Each row comes from the steps of one walk. Every step used is in the known rows, and no mark comes twice. Write the walk behind each row, first mark first.
Known rows
meru -> ropeda -> nepod -> lifes: [-35  15  -9 -13  24  -8   6 -12 -38  33 -47  14   4  -5   9   4 -27   0
  27  21  -4 -10   4  -6  50  12  -4  16  42  22 -23]
meru -> nepod -> lifes -> tepa -> katirar: [ -4  45 -27  18 -23 -10 -31 -34 -27  18   4 -25 -29 -15   3  31  14 -12
  -5 -15  -9  28  -9  -2  52   4  22   8  23  20 -61]
fakugi -> zimas -> tepa -> katirar -> sigaba: [ 29  17   4  -1  -7 -34  16 -22  26 -45 -25 -31 -27 -31  21   7  15   1
  10 -67 -13  12  20  32  -6  23  11  -8   5  29  -5]
dotaz -> meru: [ 13 -15  -8   7  -2 -11  31  -7 -24   6 -22 -13 -28 -23 -16   5   6   7
  15 -16   9  -5 -18   1   2  13  11  26   1   2  24]
lifes -> tepa -> katirar -> fakugi -> zimas: [ 21  54 -19  32 -24 -23 -24 -56  13 -13 -18 -29 -36 -42   5  -1  32  17
 -21 -59 -36  14  -5  20  10  -1  10   1  -5  -6 -27]
sigaba -> katirar -> fakugi: [-12  24 -19  21  27 -19  28 -22   4  11 -31  12 -16   5   3 -14  12 -11
   0 -29 -32   9 -19 -13   5   4 -23  29 -31  -8  17]
lifes -> nepod: [ -4  -9  -7  20   5 -12   2  -8 -20  18 -19  -8 -15  -2  12   7  12  30
  13 -13 -14   3  -7   3  15   2   9  12  -4   6   2]
lifes -> tepa -> sigaba -> katirar -> fakugi: [ 17  24 -34  39 -19 -34 -15 -33   3  -1 -44  19 -10 -30 -15 -25  13   7
 -13 -23 -38  -3  -7  -8  20  14  -3   9 -13 -21  -8]
sigaba -> tepa -> katirar: [ 15  23   0  -2  -4 -19  13 -21   3 -27 -13  -7 -10  -5  19  -7 -10  -4
  13 -21 -31  20 -14  15  28  -1   6   1   4  12 -26]
dotaz -> meru -> nepod -> lifes: [ -7  15 -28  14  -6   1  19  -6 -43  36  -3  -7 -32 -11  -2  29   6 -16
   9   1   7  -5 -32   1  32   9  17  38  10  30   2]
meru -> ropeda -> nepod -> lifes -> tepa -> katirar: [-19  26 -14   0   2 -12 -17 -34 -35  13 -33 -16  -1 -40   9  13 -16   7
  23  14 -13  13  10  -8  58  16  10   4  63  17 -67]
katirar -> fakugi -> zimas -> tepa: [ 25  30   9  15  -8  -5  -8 -31  11 -14 -25  -1 -23 -21  -4   4  13  13
 -16 -55 -17   0   4  16 -16   2 -17   6 -13  -2   5]
sigaba -> tepa -> lifes -> nepod: [ -2  -9   2  29   0 -13  -9   2 -33   5  -6  25  -6   7  14 -13 -18  30
  17  -9 -43   0 -27  13  37   3  -5   9  -8   2 -16]
sigaba -> tepa -> zimas -> fakugi: [ 26  17  28 -21   8 -22  -5 -11  -1 -33 -17   8  -9   7  30  10 -30   1
   0  -3 -18  17  -7  13  47  14 -35   6   3 -14 -15]
lifes -> tepa -> zimas: [  9  24   4  -8 -15 -32 -29 -32 -11  -7 -15  -3 -26 -25 -10   7   4  25
 -27  -1   0  19  10  -1  38   4 -13   2  12  -8 -25]
ropeda -> meru -> nepod -> lifes -> tepa: [-23  52 -27  27 -29 -15 -18 -17 -40  46  14  -3 -28   7  -2  47  -7  -4
 -13   8 -15  21 -13 -17  32   8  19   5  11   1 -38]
zimas -> tepa -> lifes -> nepod -> ropeda -> meru: [-10   0  17  77   2 -16  -5 -22 -21   1  -4 -34  17  -6   5  22 -41   4
  11 -12 -43  31  12   6  16   3 -15 -24   8 -36  -1]
zimas -> tepa -> katirar: [ 26   2   8  -3   5  -5   3 -29   1 -38 -26 -37  -7 -19  -3  13   8  -7
  24 -42   1  33  13   7   2   4  -4 -16  23   0 -28]
ropeda -> meru -> dotaz: [-16  25  -7  14   8 -25  38 -50   8  25 -19  22  -9   9  -5   7 -14   6
   3  -6   3  18  -5  -8  -9  -1   9   2 -10   4 -11]
katirar -> sigaba: [  4   7  -1  -3   2 -42  22   3   0   8 -18   8 -36   6  -3  -5   5   8
   5 -43  -4  -7  -7   9   7  19   3  31 -21   9  10]
lifes -> tepa -> sigaba -> katirar -> fakugi -> zimas: [ 16  36 -46  42 -32 -34 -15 -39  24 -12 -52  14 -12 -45  -4 -20  23  15
 -26 -31 -46 -11   1  15  18  16  13  -3 -15  -4   4]
meru -> ropeda: [ -7  10  -5   0  23 -23  13 -23 -13   9 -49  17 -17  -9  -7 -14  -9   1
  22 -15  -1  -7   3   5  22  16  -2  21   7  15 -18]
ropeda -> nepod: [-19   1  -2 -19  17 -16  -1  -5 -21  14 -33 -14  -9   0  13   7  -7  14
  10  -6   3   3   8  -5  20   7  -7   1  22  -3  -7]
fakugi -> zimas: [ -2  18 -13   0  -6  -9   1 -18   5  -2 -31  -8 -31 -18   5   2  13  16
  -8 -31  -7  -4   0  25   9   5  18   6 -12   9  12]
dotaz -> meru -> nepod -> lifes -> tepa -> sigaba: [ 23  14 -38  31 -51 -20 -21 -13 -44  24 -18   1 -19 -43 -21  21   4   5
  -8   9   2 -14 -20   2  49  18  39  21  29  22 -19]
sigaba -> katirar -> fakugi -> zimas -> tepa: [  5  27  -8  17   9  -7  19 -29  23 -20 -37   1  -9 -24  11  -1  17  -2
  -5 -39 -29   4   6   1 -19  11 -20   2 -21   1  17]
ropeda -> meru -> nepod -> lifes -> tepa -> zimas: [-22  67 -15  10 -20 -33 -22 -36 -23  27  14  -3 -24  -2   7  46 -13  -9
 -31  25 -22  37  -5  -6  53   4  -6  -2  25   6 -42]
dotaz -> meru -> ropeda: [  9 -10 -11  10  19 -20  38 -13 -26  10 -49   7 -22 -37 -13 -10  -5   1
  31  -5  11 -16  -9   6  11  20   9  32  18  20   4]
nepod -> ropeda: [-14  16   6  35  -8 -20  -3 -16  -5   6 -20 -29  -7  -4 -11   0 -19  -8
 -11 -24 -12   8   2   7  24  -2   6  18 -17 -10  16]
zimas -> tepa: [ 19  -6  18  -7   1  -2  -1 -12 -14 -14 -24 -10  -6  -7 -17  13  -1  10
   8 -28   9  11   6  -4  -7   7 -11  -1   7   0  -7]
ropeda -> nepod -> lifes -> tepa -> zimas -> fakugi: [  1  23  13 -17  -4 -10 -39 -13 -38   5 -16 -22  -9 -12  14  44 -19  20
  -8  26   0  23  16 -11  63  23 -21  -1  50 -27 -35]
dotaz -> meru -> nepod -> lifes -> tepa: [  2  20 -23  22 -34  -5 -10  -7 -53  40   9  -9 -32 -29 -14  37   8   8
  -6  10   8  -4 -24 -11  34  12  26  37  14  22 -20]
tepa -> zimas: [  2  21   1 -17  15 -29  -3 -33  -2  -8 -26  -1 -26  -4  -2   3   0   1
 -12  -8  -3  19   1  15  35   0 -22   3   6   1   1]

Write each row's walk
[-12  -2 -10   2 -12 -11   1  -9 -61  35 -28   0  -3 -55  -9  16 -21  28
  27  36   6 -16   1 -17  35  22  20  34  59  16 -28] => dotaz -> meru -> ropeda -> nepod -> lifes -> tepa
[-15   8   4  59  -8 -20  -5 -14 -12  17 -16 -32  -2  -6  14   7 -11  17
   4 -11 -27   5   0   7  28  -3  13  18 -14   0  10] => lifes -> nepod -> ropeda
[  3  22 -11  14 -33   5 -25  -8 -40  25   2   1 -20 -14 -33  18   3  22
 -11  -5  -5   6  -9 -15  33   2  23  26   6  -3 -17] => nepod -> lifes -> tepa
[-14 -16  -8 -10  26 -27  37  -7 -34  18 -53  -3  -8 -38  12   0 -21   7
  41  17  10 -19   4   2  18  22   0  17  47  17  -6] => dotaz -> meru -> ropeda -> nepod
[-17   7 -38   9 -27 -15 -17 -12 -30  14 -46   6  17 -28   0   4  -8  15
   7  30 -25   0  11 -18  54  19  20 -11  39  -3 -16] => ropeda -> nepod -> lifes -> tepa -> sigaba -> katirar
[-29  36   2  50  -2 -36  28 -53  20  25 -15  -5   4   3  -1   5 -38 -11
 -11  -5  -6  23   4  -7   5 -10  15   5 -16  -3   0] => nepod -> ropeda -> meru -> dotaz
[-22  32   2 -16   6 -29 -28 -29 -38  20 -35  14  -2 -32   7  14 -28  21
  -7  43  -3   4  21  -8  73  14 -19   5  60  17 -47] => meru -> ropeda -> nepod -> lifes -> tepa -> zimas
[ 36  19  31 -22   5 -53  10   9  10 -30  -9  23 -23  12  38   5 -29  -5
  -3 -20 -26   9  -6  17  38  29 -37  24 -12   1  -5] => katirar -> sigaba -> tepa -> zimas -> fakugi
[ 35   3 -11   5 -27 -13 -18 -23  14 -39 -57  -5  -4 -37  -7  -1   7  18
  -5 -32  -5  -7  22  33   6  18  11 -26  17  10   1] => fakugi -> zimas -> tepa -> sigaba
[ 20  18 -28  25 -50 -10 -41 -19 -33  14 -25   9  -7 -29 -40   6   4  22
 -12   0 -12  -5  -7  -1  51  13  33  10  18  -4 -20] => nepod -> lifes -> tepa -> sigaba
[-19  13  -8  -6 -22  -2 -32  -2 -52  34  -8  -8  -7 -13 -13  23  -9  29
  -5  12  -4   3   8 -23  39   6  11  13  32  -4 -30] => ropeda -> nepod -> lifes -> tepa
[ 43  21  -7  25 -21 -21 -22 -41  21 -26 -52   8 -12 -32 -11  -8  12  13
 -19 -51 -27 -10   8  30   2  12  -7  -9   6  -3   4] => katirar -> fakugi -> zimas -> tepa -> sigaba
[-25  17  -5  71  -8 -30  14 -20  -6  21  -5 -39   3   6  25  19 -26   5
   7   1 -45  21   4   6  17  -5  13  -3  -5 -20  14] => lifes -> nepod -> ropeda -> meru
[ 26   5 -18  15 -45 -31 -41 -22 -15  -5 -39   2 -15 -30 -30  -6   6  30
 -12 -20  -6  -4   2   7  27  16  25  -2   9 -11 -22] => lifes -> tepa -> sigaba
[-32  44 -30  22  -1 -15  12 -21 -24  43   4  -2 -26  23  13  39  -8 -26
   1   1 -15  20 -21  -5  31   4   6   5   5   9 -17] => ropeda -> meru -> nepod -> lifes
[  4  40 -14  21   0 -14  -2 -37  14   8 -28   3 -37 -12   1  -8  20  13
 -19 -52 -27  -7 -14  21   5   2  -5  18 -27  -5  13] => katirar -> fakugi -> zimas
[-29   3  -1 -19  30 -27   7 -12 -23  18 -59   6  -6 -11  14  -6 -22  10
  27   3   3 -12  15   2  30  18 -11   8  33  14 -26] => meru -> ropeda -> nepod
[-23  19  -4  -4  -4 -13 -20 -11 -52  33 -34  11  -2 -29  -6  13 -27  23
  11  25  -3 -10  11 -19  47  18   7  22  51  15 -47] => meru -> ropeda -> nepod -> lifes -> tepa
[ 14  19 -13   8 -17 -20 -20 -36 -13 -13 -16 -34 -24 -30 -11   5  17  12
   3 -33  -9  26   6   4  19   6  19  -2  13  -9 -40] => lifes -> tepa -> katirar
[ 12  17  -8   1  11 -45  26 -19   9 -13 -19 -19 -33   0  13  -8  12 -11
  16 -56 -16  14  -5  16  14  15   9  15  -5  11  -4] => tepa -> katirar -> sigaba
[ 11   5  13   3   0 -41   7  13 -16  -1  -4  37 -19  11  -2 -22 -33   6
   1 -43 -36  -7 -26  16  31  20 -14  29 -31   5  -4] => katirar -> sigaba -> tepa -> lifes
[-10  34 -30  24  14 -17  29 -31  25   3 -39   9 -23 -15  19 -14  21  -5
  -6 -37 -39  -2  -9  11   0   7 -11  17 -36   2  28] => sigaba -> katirar -> fakugi -> zimas
[ 17   8   8  -6 -14   0  -3 -14   4 -22 -30 -17 -15 -25  -3  14   8  17
  -5 -35   3   3  16  17  -7   9   4  -9   6  15   1] => fakugi -> zimas -> tepa
[ -3  12 -27   5 -37 -18 -45 -10 -40  17 -35   4   1 -23 -17   9  -9  32
  -6  15  -8  -7   7  -7  58  13  22  -5  48  -7 -28] => ropeda -> nepod -> lifes -> tepa -> sigaba
[-25  33 -18  14   6 -33  13 -19  -8  26 -11  -6 -29  22  19  30  -8 -23
  -1 -15 -14  19  -6   4  13   9  -2  -7  -1   2 -20] => ropeda -> meru -> nepod
[  7  32 -45  36   0 -33  14 -38  37 -11 -63  19 -12 -26  12 -29  22  -6
  -9 -38 -48 -10  -5  24  18  15   0   1 -22   0  25] => tepa -> sigaba -> katirar -> fakugi -> zimas
[ -2   3 -19   5  -1 -21  19  -7 -24  19 -19 -10 -35 -13   6  18   8  -9
  11 -13  15  -5 -23   8  11   9  12  25   2  20  -1] => dotaz -> meru -> nepod
[ -8 -15 -10  36  21  -5 -12 -14 -34  20 -21   1 -15   2  -1  -2   5  25
  17 -22 -23   4 -16  11  31   7  -4  10  -7 -12  -6] => tepa -> lifes -> nepod
[-34  19  -4  90  11 -28  13 -53  -4  35 -13  -2  11   0   6  -2 -35   6
   2  -4 -30  22  -6   3  22  -6   7  -5 -20 -12  -9] => tepa -> lifes -> nepod -> ropeda -> meru -> dotaz
[  7  18 -10  29  25  -6  10 -30   8 -20 -37  11  -9 -23   0 -11   5  -6
  -4 -48 -36   8   2  13  -1  12 -32  -4 -22 -10   8] => sigaba -> katirar -> fakugi -> zimas -> tepa -> lifes
[  2  49 -24  15 -24 -37 -16 -16 -19  20   7 -15 -41 -12  14  24  11 -11
  -7 -33 -19  15 -12   2  43  18  19  25   5  33 -48] => meru -> nepod -> lifes -> tepa -> katirar -> sigaba
